What can hang from each mark:
Q_351: Q_319 Q_395
Q_586: Q_838 Q_936
Q_813: Q_395 Q_668
Q_375: Q_936
Q_936: Q_22 Q_351 Q_395 Q_586 Q_813 Q_838
Q_319: Q_586 Q_813
Q_838: Q_319

Every row comes from one small tree of marks. The marks that hang from a mark follow it in brackets, in the order of their numbers. Every link used is in the known rows. Which tree was each row made from?
Known rows:
Q_319(Q_813): [ 15.8  -6.9   8.2   1.6   0.3 -14.6  -4.4   0.4  -5.5  -4.7   3.5  10.0
   2.4  -9.6  -5.2  -7.9  -3.4   9.6   1.0   2.6  24.7   0.6  -3.1   6.5]
Q_936(Q_22 Q_395 Q_838): [-18.0  -1.6   1.8  32.8   9.5   4.0   4.2   9.3 -11.9  38.6   0.6  -8.6
 -10.0  24.3   1.1   4.5   3.5 -19.6  18.4   2.3 -15.1  31.9   0.5  -9.5]
Q_813(Q_395 Q_668): [ 18.5  -3.9  -7.0 -24.5  -1.1   1.1 -26.2   2.8 -13.8  -3.2  24.0  16.7
 -10.6 -19.0  -1.0 -14.8  -2.3  12.6 -15.7   2.8  28.6  -1.9  -5.0 -14.0]
Q_838(Q_319(Q_813(Q_395 Q_668))): [ 22.2  10.0  -8.3 -22.1  -6.8 -11.4 -12.6 -10.0  -0.8 -15.5   9.6  14.5
  -0.3 -25.3  -2.3 -14.8   0.3  14.5 -14.2   8.6  26.2 -25.3  10.7 -11.8]
Q_838(Q_319): [ -0.5   6.6   6.1   1.0   4.8 -13.1   3.8   5.3  -7.4   1.5  -4.8 -12.7
   1.9  -9.6  -5.6 -14.2 -12.3 -12.8   2.4  -3.0  10.0  -4.0 -10.6  14.0]
Q_319(Q_586(Q_838 Q_936(Q_22 Q_351 Q_395))): [-17.0  -2.1  -1.0   5.4  15.1   4.9  12.7   6.9  -3.0   1.7 -14.3  -9.6
   5.3   9.9 -16.8  16.0  -5.6 -22.6   0.5   2.1 -29.7   4.0   6.5  -2.2]
Q_586(Q_838(Q_319) Q_936(Q_351)): [ -7.1   3.2   8.6  -0.9   7.6 -17.1   9.8  14.8  -3.7 -17.5 -17.9 -25.1
  13.8   2.0 -19.8  -3.7 -18.6 -34.6  -8.9   3.8 -20.5 -20.9  -5.9  19.1]
Q_936(Q_22 Q_351(Q_319 Q_395) Q_813): [-30.8   6.3   8.6  32.0  -1.0  31.1   2.6  -8.7  14.0   4.8   2.4 -19.9
   2.2  32.0  14.4   5.5  22.7   5.9  12.3 -18.2 -22.1  33.5 -19.1   4.8]
Q_351(Q_319(Q_586 Q_813(Q_395 Q_668))): [ 29.3  -5.1 -11.6 -35.2 -15.7   8.1 -15.3 -26.0   4.3 -26.4  23.3  41.5
   0.1 -29.5  11.4  -1.3   4.9  44.8 -19.3   1.1  37.1 -22.8   6.0 -13.5]
Q_375(Q_936(Q_22 Q_351(Q_395) Q_586 Q_838)): [-35.2  -3.9  -7.3  30.7  -3.3   9.6   7.9   2.0  12.0  33.8 -13.7 -39.0
 -20.3  57.0  25.4   2.9  16.8  -7.0  21.6  -6.9 -47.0  41.8  12.9   6.4]
Q_586(Q_838): [  8.4  -9.4   7.2   0.8   9.1 -11.6 -10.4  16.8 -13.7   1.9   4.0  -2.8
  -0.9  -4.0 -12.8  -8.5 -12.1 -12.7  -5.7   2.9  17.9  -6.5 -13.9  15.6]
Q_351(Q_319(Q_586(Q_936(Q_838))) Q_395): [  2.1 -20.4  -3.3 -10.1 -10.7  10.1   8.6  -9.2  11.4 -13.2  -5.6   5.6
  23.3   8.5   9.3  28.6   0.8   9.4  -4.9 -14.8  -2.8   8.7 -16.0  19.2]
Q_351(Q_319(Q_586(Q_936(Q_838)) Q_813) Q_395): [ 11.7 -19.8  -3.3  -9.0 -16.2   2.2  11.3 -18.3  19.9 -21.8  -8.4  16.6
  28.8   5.6   9.8  31.7   6.2  21.1  -3.9  -9.5   4.5  -0.5  -4.5  16.4]
Q_351(Q_319): [  3.9  -8.1  12.3   1.2  -1.8   1.6  -3.9  -0.4  -7.0  -5.6  12.7   2.3
  -0.2  -3.2   3.3  -9.2  -5.7   5.6  -4.7  -9.3  14.4   4.6 -21.3  14.4]
Q_838(Q_319(Q_586 Q_813(Q_395 Q_668))): [ 25.4  10.1 -16.9 -35.0  -8.6  -6.3  -7.4 -19.9   3.4 -18.3   5.1  26.5
   1.8 -36.6   2.6  -7.3  -1.8  25.5 -12.5   7.5  33.4 -32.6  15.7 -14.3]
Q_586(Q_838 Q_936(Q_22 Q_351 Q_395)): [-20.3  -2.3   7.2  18.9  16.2   1.0   7.0  16.0  -7.3   4.2  -9.6 -21.8
   2.9  20.6 -21.7   7.3  -2.7 -34.4  -1.3   3.6 -36.9  11.1   1.4   0.1]
Q_375(Q_936(Q_22 Q_351 Q_838)): [-30.1  -1.6   0.2  24.9   6.1  -1.2   0.3  12.8  -4.2  22.0  -6.9 -22.9
 -21.3  37.0  15.2  -8.6   0.0 -16.0  22.2  12.2 -35.3  34.3   9.3  -2.2]
Q_319(Q_586(Q_838) Q_813): [ 21.9  -8.5  -0.8 -10.7   2.4 -14.7  -2.9  -3.1  -2.0  -9.6  -3.1  20.3
   7.4 -17.7  -8.3   2.9  -8.8  11.0  -3.5   8.2  30.5 -23.3   2.6  10.1]
Q_586(Q_936(Q_351 Q_813(Q_395 Q_668) Q_838)): [ -4.9   5.7  -0.8  -3.1  -2.5   8.8 -12.0  12.7  -4.8   5.0   8.0   5.4
  -4.2   6.1   2.7   1.8   3.1 -12.1  -0.9   9.9 -15.8   6.7   1.0 -24.4]
Q_838(Q_319(Q_813)): [  9.9   7.7   6.2   3.3  -0.3 -20.1   6.1  -3.3   0.1  -7.5  -7.8  -2.5
   7.2 -13.2  -5.8 -11.0  -6.9  -1.1   2.9   2.3  16.7 -13.0   0.4  11.4]
Q_936(Q_351(Q_319)): [ -7.1  -1.9  13.9   9.0  -2.0   5.9  -1.8  -6.0  -3.3  -6.7  10.2  -1.0
  -3.7   8.8   8.5 -11.7  -1.4   3.6  -2.3 -10.5  -2.3   8.3 -18.8   9.9]
Q_319(Q_586(Q_838)): [ 11.7 -10.0  -0.7 -11.7   7.8  -8.0  -4.9   6.4  -8.8  -0.6  -1.0   9.1
   1.7 -14.8  -8.0   0.1 -13.9  -0.6  -3.7   3.0  24.3 -14.0  -8.7  13.4]
Q_319(Q_586(Q_838 Q_936(Q_22)) Q_813(Q_395)): [ 15.6 -16.6 -16.6 -22.5  -3.7  -9.4  -0.5   5.6  -5.6 -23.5  -3.4   6.1
  11.0 -16.8 -21.0  15.3  -4.4  13.5  -7.9  12.8  -0.4 -20.8   6.5  -2.5]
Q_813(Q_668): [ 14.5  -3.6   2.7 -16.0   3.6  -1.6 -18.2   2.7 -13.0   1.2  13.8  12.0
  -3.0 -10.0   0.1 -11.0  -9.5   0.8 -10.3   3.4  31.3   6.2  -1.2  -2.5]

Write each row's tree:
[-15.1  11.4  14.6  37.2  13.9   4.2   2.8  14.2  -3.0  41.2   0.6   0.9
 -10.1  11.9   3.6   0.0   6.3 -27.1  22.1   0.0  -6.2  22.6  -7.9  -9.7] : Q_936(Q_395 Q_813 Q_838)
[ 12.1 -12.0   8.0   3.7 -11.0   3.7  -2.9 -17.9  15.8 -19.2   7.5   9.8
  14.2   4.0   8.0   5.3  14.5  26.1  -7.6 -15.1  19.8   5.0 -14.5  19.1] : Q_351(Q_319(Q_813) Q_395)
[ -5.5  19.7  10.4   1.5  18.2  -2.8   2.5  16.9   3.6   1.6  -9.9  -8.9
  11.6 -10.4 -19.9   1.8  -8.7 -46.7  -9.7   8.5  -6.3 -18.6   7.2  -3.4] : Q_586(Q_838(Q_319) Q_936(Q_395 Q_813(Q_668)))
[ 17.5   6.6 -12.2 -19.0  -6.6 -13.4   4.4 -13.4   3.1 -14.6  -2.8  14.0
   1.9 -33.1  -3.0  -6.4  -2.0  23.0  -1.7   2.2  20.4 -28.8   2.9  -1.6] : Q_838(Q_319(Q_586 Q_813(Q_395)))
[-26.4   9.6  21.4  35.5   5.4  14.1  14.1   7.1   7.3  14.3  -3.3  -6.0
   1.9  24.0   5.3  10.7   6.9 -30.2  11.1  -5.3 -40.3  18.6 -11.6  -5.3] : Q_586(Q_936(Q_351(Q_319) Q_395 Q_813 Q_838))
[-20.2   0.8   0.0  21.2  -0.3   4.6   7.5   2.9 -11.3  25.3  -3.9 -29.5
 -16.4  29.3   4.9  -8.3   1.7  -3.9  13.3  -9.2 -23.8  26.1   2.0   0.4] : Q_936(Q_22 Q_351 Q_586)
[ 14.9 -11.4  -1.2  -9.1 -12.0   7.6   2.5 -28.1  19.7 -21.7   2.2  21.3
  17.1  -7.8  12.4  14.2  11.8  37.3  -5.8 -16.2  26.9  -2.4  -9.3  17.0] : Q_351(Q_319(Q_586 Q_813) Q_395)
[-26.6  21.1   5.1  36.6   3.1  -3.1  22.6  -2.2   2.1  43.2 -16.0 -25.5
 -14.8  30.8   9.6  -5.7   3.8 -32.1  17.3  -9.6 -37.2   6.8   8.2  -1.2] : Q_936(Q_351 Q_395 Q_586 Q_838(Q_319))
[-37.7  20.6   8.6  47.6  11.6  18.3  14.6   5.7  -0.5  46.2  -6.5 -29.5
 -22.2  32.2   5.0  -4.0  14.7 -21.1  25.9 -11.4 -39.2  33.3   5.0 -14.4] : Q_936(Q_22 Q_351 Q_395 Q_586 Q_813)
[ 28.2  -3.7  -6.3 -23.4  -6.9  -4.9 -23.5  -5.6  -6.1 -12.0  21.7  27.2
  -5.2 -22.0  -0.6 -11.6   3.6  24.2 -15.7   8.3  34.2 -11.3   7.0 -16.6] : Q_319(Q_813(Q_395 Q_668))
[-18.9 -12.6   3.1   8.1  -6.3  18.7   6.9  -6.3   9.2 -19.5  -3.2 -22.7
  17.1  29.0   0.8  15.3   9.3   2.2  -4.6 -18.1 -31.2  27.5 -15.8  14.9] : Q_586(Q_936(Q_22 Q_351(Q_319 Q_395)))
[  1.0  19.4  -6.5  -4.5  -1.3   1.0  -7.1  10.2  -2.5  15.0   3.6 -15.9
 -13.1  -7.8  -2.8 -14.7  -0.8 -13.6  -6.9   3.5   2.5 -28.9   4.8  -7.0] : Q_936(Q_586(Q_838(Q_319)) Q_813(Q_395 Q_668))
[ 23.8   6.9  -8.2 -21.5  -4.9 -15.3 -15.3  -2.4  -1.5 -18.4   7.2  12.1
   1.5 -22.6  -9.8 -12.9  -3.3   5.0 -19.9  15.2  24.8 -42.0  11.0  -6.0] : Q_586(Q_838(Q_319(Q_813(Q_395 Q_668))))
[ -6.4   1.5   1.4  12.4  -8.3 -12.6  16.7  -8.1  18.5 -12.6 -24.7 -14.3
  24.7  21.6   0.0  16.2   6.0 -11.2   4.1  -3.4 -23.5   0.0   4.4  13.8] : Q_586(Q_936(Q_351(Q_395) Q_838(Q_319(Q_813))))
[ 12.3   3.4  -4.0  -9.5 -22.1   9.3  -8.9 -22.7   4.9  -9.2  21.1  12.8
 -13.7   3.8  16.3 -11.8  13.3  31.6 -15.9  -6.5   1.9 -13.7  10.0 -13.8] : Q_936(Q_351(Q_319(Q_813(Q_395 Q_668))) Q_586)
[ -2.8   6.4   0.1   9.3  -1.6   4.4  -3.6  13.3  -6.9  24.9   9.6 -12.4
 -19.9  -4.8   1.9 -12.9   6.5   3.4   8.6  -9.2  -0.7   5.5 -12.2  -6.0] : Q_936(Q_586 Q_813(Q_395))
[ -8.1  -6.4  -3.8  -2.5  12.3   4.0  12.8   4.8  -6.4   5.4  -9.0  -3.6
   6.3  -4.9 -13.4  16.4  -5.5 -11.3   4.7  -3.4 -11.3  18.2   2.8  -4.2] : Q_319(Q_586(Q_936(Q_22 Q_395)))
[ 16.4  -7.7   3.0 -10.5  -8.9  -1.5   3.4 -19.3   4.5 -18.8   5.6  24.4
   7.8 -17.5   7.9   2.7  -2.6  29.0  -3.1  -4.7  27.1 -11.7  -5.3   9.6] : Q_351(Q_319(Q_586 Q_813))
[ 13.6   2.0  -9.7 -35.0   1.0   9.3 -12.4   5.9  -3.6 -12.6   9.2  19.4
   3.3 -32.0  -4.2   4.6  -5.6   8.5 -10.1   4.2  17.0  -6.7   0.1 -18.5] : Q_319(Q_586(Q_936(Q_813(Q_395 Q_668))))
[ -7.7  -0.5  -8.8  -6.1   1.4  12.2   1.1   8.8  -6.9  12.6  -6.6   3.6
   8.2   6.0   2.8  19.7  -6.6 -10.0  13.1  13.1  -3.8  17.7  11.5 -16.6] : Q_319(Q_586(Q_936(Q_22 Q_813(Q_668) Q_838)))
[  2.2  -6.7 -14.0 -14.9  -6.6  -0.3   6.1  -6.7  -1.0 -21.8  -4.5   5.4
   5.7  -8.2  -8.2  10.4   2.9  22.1   0.4   4.0 -15.4  -0.8   9.4 -13.2] : Q_319(Q_586(Q_936(Q_22 Q_351)) Q_813(Q_395))
[-25.3  14.7  11.6  22.6   8.4   2.3   5.1  14.2   6.8  25.5  -7.0 -27.2
 -27.9  19.7  16.1 -19.5   3.1 -15.8  18.1  -2.8 -27.3  20.1   5.2   3.6] : Q_375(Q_936(Q_351 Q_586 Q_813))
[-10.0  13.1  -3.2   5.5  -0.8 -16.1  16.2 -10.2  16.3   0.6 -22.4   0.3
  -6.9   6.1  19.6  -5.1  -3.8  -2.9  18.0  13.0 -15.9  -9.4  23.4   3.2] : Q_375(Q_936(Q_351 Q_838(Q_319(Q_586 Q_813))))
[ 31.4  -7.9 -11.2 -34.5 -13.3   3.8 -18.5 -18.8   3.5 -29.3  20.8  38.7
   2.6 -27.1   3.6   1.4   1.4  35.2 -25.4   7.4  35.9 -40.1   5.4  -7.3] : Q_351(Q_319(Q_586(Q_838) Q_813(Q_395 Q_668)))
[ -6.2  -2.4 -10.8 -11.0   2.6  10.2   2.2  12.3  -6.7  -2.4  -0.9  -5.2
   1.4 -15.9 -10.2   9.8  -0.8   5.3   8.2   1.4 -10.4   9.7  -6.8 -11.5] : Q_319(Q_586(Q_936(Q_22 Q_813(Q_395))))
[-25.8   4.4   3.0  24.1  10.1  -0.5   2.5  27.4  -0.6  29.2  -9.4 -40.0
 -23.6  22.7   2.1 -10.5  -0.1 -23.2  17.9   8.1 -26.8  12.5   8.0   8.2] : Q_375(Q_936(Q_22 Q_586(Q_838) Q_813))
[  2.9  -8.0  11.4   2.8  16.6 -11.0   1.7  22.2  -7.5  -0.7  -4.1  -5.4
   7.5  -4.4 -25.0   5.9 -10.8 -33.6 -11.8   1.5  -5.4  -5.4  -8.1  10.5] : Q_586(Q_838 Q_936(Q_395))
[ 27.5  -3.3  -6.3 -26.6  -3.5  -4.7 -10.0 -16.7  -1.1 -10.8   6.5  34.8
   4.3 -23.9   4.9   0.5  -6.4  24.0  -7.5   7.5  44.7 -10.6  15.0  -7.1] : Q_319(Q_586 Q_813(Q_668))
